Every row comes from one small tree of marks. Brackets hold a mark, then the marks that hang from it, in alphabetical order. Every link used is in the known rows. Which tree was each row made from?
Known rows:
[pumop godes]: [ 0.05  0.03 -0.03  0.02  0.12  0.03  0.00  0.15 -0.16  0.12 -0.32  0.18
 -0.14  0.16 -0.30 -0.07  0.04 -0.18]
[pumop godes sivuf [zuval mafu]]: [ 0.12  0.15 -0.09  0.17  0.38 -0.01 -0.42  0.35 -0.45 -0.04  0.03 -0.07
  0.06  0.14 -0.53  0.05  0.08  0.02]
[mafu kuza zuval]: [-0.19  0.10 -0.06  0.11 -0.24 -0.06  0.15  0.13  0.04  0.31  0.01  0.24
 -0.25 -0.17  0.12  0.07  0.19 -0.05]
[mafu kuza superu [zuval [pumop sivuf]]]: [-0.32  0.26 -0.35  0.42  0.00 -0.20  0.20 -0.01 -0.27  0.64 -0.18  0.18
  0.13 -0.11 -0.30  0.28  0.18  0.00]
[zuval [mafu superu]]: [-0.06 -0.14 -0.07  0.10  0.47 -0.23 -0.03  0.01  0.21 -0.07  0.29 -0.10
  0.04 -0.03 -0.11  0.08 -0.17  0.05]
[mafu superu]: [-0.08 -0.04 -0.12  0.07  0.25 -0.04  0.15 -0.15  0.12  0.10  0.09 -0.03
 -0.02  0.06 -0.05  0.10 -0.14 -0.03]
[zuval pumop]: [ 0.03  0.02 -0.09  0.19 -0.09  0.02 -0.01 -0.02 -0.15  0.04 -0.22  0.05
  0.29  0.08 -0.49  0.06  0.15 -0.10]
[pumop godes sivuf zuval]: [ 0.09  0.28 -0.12  0.15  0.15  0.15 -0.22  0.22 -0.53  0.14 -0.18  0.00
 -0.02  0.23 -0.48  0.08  0.10 -0.07]
[bisik [kuza mafu]]: [ 0.16  0.03  0.00  0.30 -0.21 -0.10  0.12  0.26  0.37  0.00  0.09 -0.07
 -0.46  0.11 -0.08 -0.13  0.08 -0.11]
[mafu kuza [zuval [pumop sivuf]]]: [-0.25  0.28 -0.22  0.34 -0.26 -0.15  0.08  0.13 -0.39  0.55 -0.26  0.20
  0.14 -0.18 -0.28  0.16  0.32  0.02]
[mafu kuza [superu madeb] [zuval pumop]]: [-0.02  0.04 -0.31  0.42 -0.19  0.08  0.35 -0.05 -0.08  0.53 -0.20  0.39
 -0.27 -0.10 -0.38  0.04  0.25 -0.41]
[madeb superu]: [ 0.20 -0.30 -0.02 -0.12  0.05  0.00 -0.02  0.22  0.01  0.22  0.01  0.00
 -0.10 -0.07  0.12 -0.33  0.10 -0.09]
[zuval [mafu kuza]]: [ 0.07 -0.08 -0.04  0.18 -0.04 -0.34 -0.11  0.19  0.05  0.19  0.07 -0.05
  0.00 -0.25 -0.09  0.13 -0.03 -0.02]
[kuza [mafu superu [zuval pumop]]]: [-0.18  0.07 -0.16  0.40  0.18 -0.06  0.38 -0.02  0.21  0.07  0.15  0.29
 -0.23  0.15 -0.61  0.08  0.13 -0.25]
[bisik [kuza [mafu zuval]]]: [-0.09  0.11  0.00  0.24 -0.19  0.00  0.18  0.33  0.45 -0.04  0.26  0.14
 -0.66  0.08  0.05 -0.23  0.28 -0.06]
[zuval mafu]: [ 0.00 -0.10  0.05  0.03  0.21 -0.18 -0.19  0.13  0.09 -0.19  0.21 -0.08
  0.07 -0.10 -0.08 -0.02 -0.01  0.09]
[bisik [kuza [mafu superu zuval]]]: [-0.15  0.08 -0.10  0.29  0.07 -0.04  0.32  0.19  0.57  0.05  0.32  0.10
 -0.66  0.14 -0.02 -0.12  0.13 -0.07]
[bisik [kuza [mafu superu]]]: [ 0.11  0.02 -0.11  0.34  0.04 -0.17  0.25  0.13  0.47  0.09  0.17 -0.08
 -0.49  0.18 -0.15 -0.03 -0.08 -0.16]
[pumop sivuf]: [-0.10  0.17 -0.08  0.04  0.08 -0.12 -0.08  0.01 -0.25  0.20 -0.07 -0.08
  0.13 -0.09  0.11  0.04  0.00  0.18]
[pumop zuval]: [ 0.15  0.06  0.01  0.06 -0.06  0.27 -0.16  0.05 -0.11 -0.19  0.23 -0.09
  0.02  0.16 -0.30  0.11  0.05 -0.08]

Which tree is each row?
[-0.23  0.03 -0.06  0.22  0.30 -0.06  0.37 -0.03  0.39  0.05  0.38  0.25
 -0.50  0.07 -0.12  0.03 -0.04 -0.14] => [kuza [mafu superu zuval]]
[-0.04  0.00 -0.22  0.23 -0.10  0.06  0.37 -0.05  0.09  0.46  0.03  0.32
 -0.55 -0.19  0.11 -0.04  0.10 -0.32] => [mafu kuza [superu madeb] zuval]
[-0.28  0.24 -0.24  0.46  0.28 -0.15  0.28 -0.03 -0.05  0.30  0.09  0.20
 -0.10  0.08 -0.48  0.14  0.13 -0.06] => [kuza [mafu superu [zuval [pumop sivuf]]]]
[ 0.22 -0.06 -0.25  0.29 -0.12 -0.05  0.29 -0.10 -0.02  0.53 -0.13  0.11
 -0.37 -0.14 -0.01  0.07 -0.08 -0.38] => [mafu kuza [superu madeb]]
[ 0.19  0.01 -0.17  0.37  0.27 -0.11 -0.13  0.28 -0.10  0.24  0.07  0.02
 -0.15  0.14 -0.72  0.27 -0.09 -0.30] => [pumop godes [zuval [mafu kuza superu]]]
[ 0.07 -0.07 -0.09  0.24  0.25 -0.13 -0.20  0.30 -0.23 -0.01 -0.32  0.16
  0.19  0.14 -0.86 -0.03  0.17 -0.18] => [zuval mafu [pumop godes]]
[ 0.16 -0.21 -0.14  0.14  0.37 -0.06  0.01 -0.01  0.12 -0.04  0.21  0.04
 -0.24 -0.11 -0.08 -0.12 -0.09 -0.19] => [zuval [mafu [superu madeb]]]
[-0.01 -0.02 -0.13  0.26  0.19  0.09  0.44 -0.05  0.31  0.08  0.28  0.35
 -0.78  0.00 -0.10 -0.17  0.07 -0.38] => [kuza [mafu [superu madeb] zuval]]
[ 0.32 -0.06 -0.17  0.40 -0.06 -0.01  0.32  0.09  0.41  0.15  0.10  0.01
 -0.74  0.11 -0.11 -0.23  0.02 -0.36] => [bisik [kuza [mafu [superu madeb]]]]
[ 0.05  0.13 -0.25  0.47  0.07 -0.42 -0.19  0.35 -0.56  0.58 -0.51  0.09
  0.25 -0.06 -0.75  0.19  0.15 -0.11] => [zuval [mafu kuza] [pumop godes sivuf]]
[ 0.14  0.14 -0.12  0.31 -0.01 -0.18 -0.33  0.26 -0.35  0.21  0.21 -0.20
  0.13 -0.16 -0.27  0.27  0.01  0.08] => [pumop sivuf [zuval [mafu kuza]]]
[ 0.32 -0.13 -0.12  0.22  0.30  0.20 -0.14  0.02  0.03 -0.20  0.42 -0.05
 -0.22  0.03 -0.38 -0.01 -0.04 -0.26] => [pumop [zuval [mafu [superu madeb]]]]
[ 0.38 -0.09 -0.20  0.39  0.04  0.02 -0.05  0.09 -0.01  0.15  0.29 -0.03
 -0.28 -0.11 -0.41  0.14 -0.05 -0.38] => [pumop [zuval [mafu kuza [superu madeb]]]]
[-0.29  0.29 -0.20  0.21  0.14  0.03  0.00  0.22 -0.51  0.31 -0.44  0.34
  0.06  0.12 -0.53 -0.05  0.38 -0.03] => [mafu [zuval [pumop godes sivuf]]]
[ 0.05 -0.08 -0.24  0.45  0.12 -0.35  0.02  0.07 -0.01  0.34 -0.04 -0.01
  0.27 -0.09 -0.62  0.28 -0.04 -0.16] => [zuval [mafu kuza superu] pumop]
[ 0.04  0.11 -0.19  0.24  0.62 -0.05 -0.27  0.21 -0.32  0.06  0.13 -0.08
  0.03  0.21 -0.61  0.16 -0.08 -0.04] => [pumop godes sivuf [zuval [mafu superu]]]
[-0.02  0.21 -0.21  0.28  0.13 -0.08 -0.07  0.14 -0.58  0.34 -0.59  0.15
  0.25  0.18 -0.67  0.03  0.19 -0.12] => [zuval [pumop godes sivuf]]
[ 0.01  0.00 -0.21  0.47  0.10  0.11  0.45 -0.06  0.15  0.14  0.08  0.38
 -0.50  0.06 -0.56 -0.09  0.19 -0.48] => [kuza [mafu [superu madeb] [zuval pumop]]]
[ 0.21  0.01 -0.21  0.27  0.40  0.08 -0.20  0.05 -0.23 -0.02  0.34 -0.14
 -0.09 -0.03 -0.29  0.05 -0.03 -0.09] => [pumop sivuf [zuval [mafu [superu madeb]]]]
[ 0.20 -0.20 -0.20  0.35  0.28 -0.04  0.02 -0.03 -0.02  0.02  0.00  0.08
  0.04 -0.03 -0.59 -0.03  0.06 -0.27] => [zuval [mafu [superu madeb]] pumop]
[-0.15  0.13 -0.14  0.30 -0.34 -0.02  0.14  0.12 -0.14  0.37 -0.21  0.28
  0.02 -0.10 -0.39  0.11  0.33 -0.15] => [mafu kuza [zuval pumop]]
[-0.06  0.12 -0.08  0.43 -0.28  0.01  0.18  0.34  0.31 -0.01  0.02  0.16
 -0.39  0.16 -0.45 -0.16  0.41 -0.15] => [bisik [kuza [mafu [zuval pumop]]]]
